Each row comes from the steps of one walk. Every step used is in the known rows, and no mark comes twice. Write the walk behind each row, first mark first.
Known rows
e-n-t-y: [ 18   1   6  36  28 -27 -20  29  32 -31 -12  -3 -17  45  30  -5   1 -14
  16  -2  30  28   8 -20  -5 -15  16   2  -6 -17]
w-e-n-c-y: [ 45   9  -1  35  -7 -51 -31  24   4   5 -26 -17 -20 -18  30  -7 -14  13
  21 -14  42  42 -13  -6 -13  -9  59 -33  -4 -10]
g-w-e: [ 36  11  -6  37 -11 -25 -27  10  20  -8 -13 -39 -31 -13   1  -8 -31 -24
   0  -6  33  43 -24  -6  20 -15 -16 -52 -57 -25]
j-d: [ 31  25 -10  31  21 -12  -6  15   3 -30 -16 -28 -38  39  -6   2 -26 -36
  12  -6  33  17  29  -1  14  -5  -2 -21 -25 -31]
l-g-w-d: [ 13  14  -9  36  34 -12 -34  51   4   2 -13 -31 -44 -23  -9  -7 -24   7
  -7   4  32  17 -11 -17  14 -15  -5 -37 -33 -21]
w-d-y: [ 26  11  15  26  32 -20 -19  26   9 -27  -5 -19 -45  12   5  -6 -20 -10
   4  -6  28   9   6 -13   5 -10  22 -36 -10   2]
c-y-d: [ 42  11  -4  29  18 -13 -37  25   3 -17 -19 -21 -19 -15  26  -6 -17 -19
   1  -7  32  38  14  16   0 -16  55 -25  18 -26]
l-g-w: [  9   8 -13  46  21   0 -27  33   7   6 -20 -30 -39 -11  -3  -4 -31  -3
   1   8  33  35  -1  -5  14 -15   1 -32 -31 -24]
j-d-w-e-n-t-y: [  4  24   2  11 -17 -41 -16  13  20 -29  -5 -21 -17  39  18  -4  -7 -15
  29 -15  31  20   7 -32   1  -5  -3  -7   1 -19]
y-d-j: [ 33  24   1  31 -19  -1 -17   6  -1 -17 -10 -15 -14 -38  26  -6 -18 -17
   2   7  28  32  28   6   4  -8  15  -8  27 -24]
l-g: [ 13  19 -10  45  36  -2 -15  34   5   3 -25 -13 -28 -21   4   2 -28  -5
   8   6  37  24  19  10  10 -10  -1 -15  -1 -27]
l-g-w-e-n-c: [ 10   8  -2  49 -15 -27 -30  36   7  27 -20 -20 -29 -22  13  -6 -16  23
  14  -6  36  46 -30 -12  -4 -12  17 -35 -30 -15]
e-n-c-y-d: [ 31   5  11  35  15 -24 -39  29  -1  -3 -25 -11 -17   9  42 -12  -3  11
  11 -13  34  39   3  11 -22 -15  86 -16  26 -15]
d-y-c: [ -4   3  14  35  31 -14 -13   8   8 -18 -13 -12 -46  29   7   0 -12 -19
  12  -8  30  28  23   4  -7  -5  33 -21 -20   5]
w-e-n-t-y: [ 26   8   5  33  -9 -43 -22  27  41 -24  -8   0  -8  15  31  -3   0 -12
  22  -8  31  33 -10 -23  -1 -15   2  -7 -14 -17]
t-n-c-y-d-j: [ -1  23  15  16   1 -20 -19   8   0  -5  -3 -11 -38  -3  28   2 -18  12
   7  -1  32  34  46 -12 -20  -6 112 -21  38   3]
g-w-e-n-c: [ 24   3   8  44 -12 -37 -29  18  10   5 -18 -30 -30   7  17 -12 -20   6
  11 -13  34  45 -34 -14  -2 -14  23 -49 -43 -14]
g-l: [ 34   7   1  57  45 -14 -13   6   8   2 -16 -22 -41  25   3   6 -25 -37
   3   4  35  27  20   5   9  -6   1 -21 -30  -5]
t-y-c-n: [ -6   4   8  33  44 -21 -42  18  21 -20 -12  -8 -40  22  -2  -6 -25 -30
  13  -5  31  30  14 -11  -3  -4  27 -20  -2  -3]
h-j-d-w: [  5  27 -16   9  31  -8  -6   3 -16 -35 -19 -63 -46  26   5  -6 -42 -18
  14  -6  32  -2  21  13  17   1  -1 -29   0 -27]
e-n-c-y-d-w: [ 11  14  15  21  17 -22 -43  16 -17   0 -28 -24 -14  -2  35 -19 -11  21
  10 -17  35  30   7  14 -22  -8  83 -23  55  -7]
y-d-w-e-n-t: [ 22  17  10  24 -41 -28 -28  15  19  -7 -13  -3  31 -32  40 -11   2  -4
  10 -10  35  28  -9  11  -7  -9  14 -13  47 -21]
l-g-w-e-n-c-y: [ 22   4  -8  42 -16 -42 -41  40   1  30 -23 -27 -32 -28  20  -7 -18  26
  16  -7  41  52 -27 -16 -11 -15  52 -32 -24  -7]
w-e-n: [ 57   6   1  41 -11 -35 -16  17  12  -7 -21 -18  -5 -31  12  -7 -19 -18
  14   0  41  36 -15   1   4 -12  -9 -21 -12 -24]
g-w-d-j-h: [ 13  16 -12  23 -23 -23 -20   1 -16 -30   7 -55 -53 -55   6 -17 -26  -9
 -18   3  29   7   9 -37  13  -8 -27 -19 -39 -11]
n-e: [ 12  20  10  39  26  -8 -15   8   3 -38 -29 -19 -37  17  -2  -8 -31 -18
  -3  -7  36  34  16  11  10  -1  30 -25  -2 -23]
g-w: [ 27   4  -4  41  23  -8 -23  14  11 -17 -19 -40 -43  20  -2  -8 -32 -26
  -5   2  30  34  -4  -6  16 -15   4 -45 -46 -24]
t-y-d-w: [-12  19  16  14  43   2 -38   7  10 -29 -11 -27 -34   9  18 -15 -19 -13
   4 -14  24  26  15   8   4 -14  21 -29  30 -18]
e-n-c-y: [ 32   4   3  39  29 -34 -27  27  -5  -4 -29 -20 -32  22  27  -8 -15  12
  17  -9  39  33   6  -5 -16  -9  68 -22   2 -11]
g-w-e-n-t: [ 39  -1  -2  44 -38 -42 -24  26  30 -12 -13 -19   2   4  27  -7  -6 -17
   7  -1  35  38 -29 -18   4 -16  -2 -26 -41 -23]
t-y: [  8  11   4  31  60 -11 -25  18  21 -31 -13 -22 -53  31   7  -4 -26 -21
  11  -6  27  31  12  -7  11 -14   9 -27 -21 -18]

Which walk is each row?
[ -1   6  17  27  39 -28 -23  26   5 -18  -6 -15 -49  17   0  -3  -3  -6
   5 -12  28   9  14 -11  -7  -3  22 -25 -12   8]	w-d-y-c
[ -7  15  25  30  36  -9  -3   4  14 -39 -20 -11 -44  35 -13  -1 -36 -26
  -2  -2  39  27  32  -1   4  -3  60 -26  -3 -11]	t-n-e
[ 12  13  10  27  42  -2 -35  23  26 -31  -7 -14 -36  11  21  -9 -14 -21
   5 -12  22  37  10   7   5 -20  21 -20   6 -25]	t-y-d
[ 31  14  -2  42  -4 -20 -30  23  29 -18 -17   4   7   7  18  -2 -22 -29
   4   5  37  17  10  -6   6  -3  26 -24   9 -13]	c-n-t
[ 15   6   3  42  16 -19 -33  14   9  -6 -21  -6 -16  -6  -4  -5 -24 -33
   6  -1  39  25  13   6  -1   0  25 -26   1 -10]	y-c-n
[ 17  11  -1  28 -45 -29 -26  -2 -27 -13  -6 -26 -22 -56  53 -16  -7  11
   4 -10  33  29  25  -9 -26  -7  65  14  40  -2]	e-n-c-y-d-j-h
[ 16  22 -12  30  -4 -15 -24  36  -9   8  -3 -32 -48 -46  -5  -6 -26  16
  -5  16  31  18   7 -30  11  -8  -5 -17 -16 -11]	l-g-w-d-j
[ 14  21   6  25 -24 -14 -40  19  28 -27   4  10  -4 -20  41  -5  -9 -20
   7   6  23  29  24 -21  -4  -6  47  -1  42  -4]	c-n-t-y-d-j
[ 28  18 -20  22  23 -10  -5  17  -1 -39 -14 -49 -55  39   9   1 -33 -30
  14  -2  32   5  18  11  16  -5  -4 -25 -24 -30]	h-j-d
[ 29  17 -14  12 -19 -34  -8   6 -10 -22 -17 -56 -27 -11  12  -9 -33 -15
  25  -7  39   9  -5   5   8  -3 -15 -18   6 -25]	h-j-d-w-e-n
[ 45  19   4  28 -60 -45 -31  14  -6   9 -14 -11  -8 -56  48 -10  -5  17
  19  -8  35  49   0  -7 -22  -7  70 -12  40  -7]	w-e-n-c-y-d-j
[ -1  14   0  29  37 -18 -23  24  39 -34  -7  -7 -34  54  24   2  -8 -15
   9  -7  26  22  20 -16   6 -12  11 -20 -19 -19]	n-t-y
[ 12  34  -3  17  29  -9  -6  -1 -12 -23 -21 -39 -34  31  -7  -4 -34 -23
  12  -8  34  10  30   1  15   2   0 -27  -3 -27]	j-d-w
[  8  -2  17  39   8 -19 -29   9  11 -11 -13  -2 -31   8   0  -5 -24 -29
  14  -1  34  25  16  -3  -8  -1  52 -27   1  13]	d-y-c-n
[-19  22   6  12 -26 -21 -18 -10  -9 -16   9 -23 -42 -42  35  -4 -17   3
  -3 -11  32  21  51 -16 -23  -7  89  -6  31   8]	t-n-c-y-d-j-h
[ -1  12  14  45  13 -18 -34   8  -1 -25 -28  -4 -26   6 -10  -9 -26 -31
   0  -8  41  33  16   8  -2   9  50 -21  20  -7]	y-c-n-e
[  2  13   8  18  -1 -41 -25  13  28 -19 -10 -13  -4   8  29  -9  -7   2
  21 -10  32  26  -8 -19  -1  -9   2 -13  12 -12]	d-w-e-n-t-y
[ 15  21  -6  28 -39  -4 -17 -13  -9 -30   3 -28 -19 -73  32 -11 -17 -23
  -9  -1  29  20  34   3   2  -8 -10   7  22 -17]	y-d-j-h
[ 46  10  -1  42 -28 -43 -15  26  27 -11 -18  -1  15  -9  31  -1   0 -15
  15  -3  39  29 -12  -4   0  -9   0 -11  -6 -25]	w-e-n-t
[  2  26  -9  23 -32 -19 -30  -9 -23 -18  -2 -32 -36 -56  43  -9 -11  11
  -4 -14  30  26  35  -2 -16  -3  55  -9  26  -4]	n-c-y-d-j-h
[ -3  17  19  22  32 -15 -29  21  14 -10  -9 -11 -36  29  24  -1 -17   2
   4 -16  33  32  29   4 -18 -14 115 -39  19  -2]	t-n-c-y-d
[ 25   3 -11  48 -38 -33 -25  45  23  11 -16  -7   3 -28  23  -2  -6   0
  11   5  37  39 -23 -18   2 -15  -3 -14 -23 -22]	l-g-w-e-n-t
[ -2  16   9  23  46 -26 -18  14   9  -9 -15 -17 -51  35  10   4 -27   5
  10  -9  38  26  31 -10 -12  -8  99 -43 -11   1]	t-n-c-y
[ 44  12   5  18 -26 -35 -42  12  -8   0 -22 -27   8 -57  29 -17 -17  -5
  15 -11  40  40 -11  12  -8 -13  43 -18  41 -20]	c-y-d-w-e-n
[ 17  18   5  22  -2 -49 -32   4 -11   9 -28 -31 -17 -21  23 -13 -23  25
  23 -17  43  34 -12  -5 -13  -3  54 -37  18  -4]	d-w-e-n-c-y
[  9  30   6  21 -11 -37 -12   2  -9  -5 -21 -30 -25  14   5  -7 -20   7
  26 -22  38  21   1  -9  -4   3  11 -31   2 -16]	j-d-w-e-n-c
[ -4  12   7  28  19 -15  -4  11  -4 -28  -6 -22 -57  59  -7   6 -10 -30
  21 -15  29  19  38  -8  -4   0  27 -16 -27  -2]	j-d-y-c
[-16  29  20   5   5 -30 -37   2   7   4  -9 -18 -23 -19  23  -3 -25  16
  10 -24  36  30  14   5 -15  -7  95 -51  35   2]	t-n-c-y-d-w-e
[ 44  20  -7  23 -20 -17 -28   9  -7 -13 -14 -22 -21 -41  31  -6 -19 -10
   2   6  32  39  31   5  -2 -10  52  -7  31 -16]	c-y-d-j
